What can hang from each mark:
vopuz: turuke vinel
basak: vinel vivarub
turuke: vopuz
vivarub: basak
ropap: turuke
vinel: basak bupev koton vopuz
bupev: vinel

Each row was made from one small tree. The marks that hang from a mark follow it in brackets, in alphabetical order. Every link used is in the known rows. Write each row's tree.
Known rows:
vivarub(basak(vinel(bupev koton))): [ 19   7 -12 -27   0  -7  -5   5 -10  -3   4   3 -12   6  31 -10  11 -13]
basak(vinel(bupev koton vopuz) vivarub): [ -7   7 -10 -20  -2 -10  -8   5  -5  -3   4  -2 -17   3  25  -8  17 -13]
basak(vinel): [  0   2 -12 -28   1  -3  -6   6  -8   0   0   7 -13  -2  25 -47  12 -16]
basak(vinel(bupev koton vopuz(turuke)) vivarub): [ -9   7  -9 -13  -2 -12 -12   5  -7   0   1   0 -14   2   9  -7  20 -13]
basak(vinel(koton vopuz(turuke)) vivarub): [-13   6 -11 -16   0  -9 -13   6 -10  -1  -1  11 -14  -1  10 -18  21 -15]
vivarub(basak(vinel(koton))): [ 15   6 -15 -30   2  -5  -6   6 -12  -5   1  14 -12   3  32 -21  13 -15]
bupev(vinel(basak(vivarub) vopuz(turuke))): [ -2   4  -8 -16  -3  -9 -12   6 -11  10  -3  12 -14   1   5  11  15 -16]
vopuz(turuke vinel): [  3  -3 -10 -17   1  -8 -10   7 -10  10  -2   7  -9  -2   3 -27  11 -17]
vivarub(basak(vinel)): [ 15   6 -12 -31   1  -2  -5   7 -12  -2   0  12 -11  -3  27 -38  13 -16]
bupev(vinel(koton vopuz(turuke))): [  7   1 -11 -16   1 -10 -11   6  -7  10  -5  13 -15  10   9  12  11 -15]
vinel(basak bupev koton vopuz(turuke)): [ 13   0  -9 -17  -3 -12 -12   5  -7   8  -3  -9 -13   4   8  30   9 -10]
turuke(vopuz(vinel(basak(vivarub) bupev koton))): [ -4   0 -10 -22  -1 -13  -7   5  -6   9   4   8 -12   1  19  15  15 -13]
basak(vinel(koton vopuz) vivarub): [-12   6 -13 -23   0  -7  -9   6  -8  -4   2   9 -17   0  26 -19  19 -15]
vivarub(basak(vinel(bupev koton vopuz(turuke)))): [ 20   8  -9 -17  -2 -11  -9   5  -9   1  -1   5 -13   2  11   5  15 -11]
basak(vinel(bupev koton) vivarub): [-10   6 -13 -23   0  -9  -7   5  -8  -5   7  -2 -13   6  29 -22  16 -15]
ropap(turuke): [  2   0 -13 -28   1  -4 -10   4 -10   5 -10   3  -8  -2  14 -29  10 -15]
bupev(vinel(vopuz)): [  8   2 -10 -24   0  -5  -7   6  -4   9  -4   9 -17   5  20  -6   8 -17]
ropap(turuke(vopuz(vinel(bupev koton)))): [  4  -2 -11 -20   1 -12  -6   3  -4  13  -8  14  -9   2   8   1  14 -12]
basak(vivarub): [-10   2 -12 -30   0  -4 -11   7 -11  -1   2  -3 -11  -3  25 -33  12 -18]

Write each row's tree:
[ 17   7 -13 -27   0  -6  -7   6  -9  -3  -1  14 -16   0  27  -8  14 -14] => vivarub(basak(vinel(koton vopuz)))
[  0   3  -9 -15  -4 -14 -14   6  -9   4   0  -9 -13   2   9  28  14 -12] => vinel(basak(vivarub) bupev koton vopuz(turuke))
[  4   3 -12 -24   1  -8  -5   5  -6  -1   4  -2 -14   8  29 -19  11 -13] => basak(vinel(bupev koton))
[ 11  -3 -10 -23   0 -12  -5   6  -4  13   1   7 -12   2  18  17  10 -12] => turuke(vopuz(vinel(basak bupev koton)))
[  0  -2 -14 -23   3  -9  -8   4  -6  12 -10  25  -9  -1   9 -10  15 -14] => ropap(turuke(vopuz(vinel(koton))))
[ -1   3  -7 -17  -5 -11 -14   6  -9   7  -1 -11 -12  -4   4  11  14 -13] => vinel(basak(vivarub) bupev vopuz(turuke))
[ -6   0 -10 -15  -2 -10 -11   7 -14   7   0   7  -8  -5   4 -12  15 -17] => vopuz(turuke vinel(basak(vivarub)))
[ 12  -2 -10 -12  -1 -15  -9   6 -10  10   1  -2  -9   6   6  18   9 -12] => vopuz(turuke vinel(basak bupev koton))
[  8  -2  -9 -21  -2 -10  -5   4  -5  17  -9  12  -8  -5   4   2  12 -12] => ropap(turuke(vopuz(vinel(basak bupev))))
[-12   6 -10 -24  -1  -5  -9   6  -7  -1   0   7 -16  -6  21 -36  18 -16] => basak(vinel(vopuz) vivarub)
[ 16   7 -11 -20   0  -8 -10   6 -12   0  -4  16 -13  -1  12  -6  17 -13] => vivarub(basak(vinel(koton vopuz(turuke))))
[ 13   0  -6 -18  -5 -10 -12   6  -6  11  -5 -11 -12  -2   3  13   9 -12] => vinel(basak bupev vopuz(turuke))
[  6  -4 -12 -26   1  -9  -6   7  -7  12  -1  18 -12   0  19   7  11 -13] => turuke(vopuz(vinel(basak koton)))
[  9  -2 -12 -19   1 -12  -6   5  -6   6   3  -5 -12   8  22  -1   8 -14] => vopuz(vinel(bupev koton))
[ 11  -2  -8 -13  -3 -12  -8   6  -9  12  -1  -4  -9   0   2   1   9 -13] => vopuz(turuke vinel(basak bupev))
[  1   2 -11 -17   0  -8 -11   6  -8   2  -4  11 -14   0   9 -15  16 -13] => basak(vinel(koton vopuz(turuke)))
[ 11   0 -14 -25   1  -7  -6   6 -10   7   0  11 -14  13  29  15   7 -15] => bupev(vinel(basak koton))
[ -2   1  -8 -12  -4 -13 -10   6 -12   9   2  -4  -8  -2   3  -2  14 -15] => vopuz(turuke vinel(basak(vivarub) bupev))
[ -2   1 -10 -11  -2 -16 -11   6 -12   6   3  -1  -9   4   7  16  14 -13] => vopuz(turuke vinel(basak(vivarub) bupev koton))
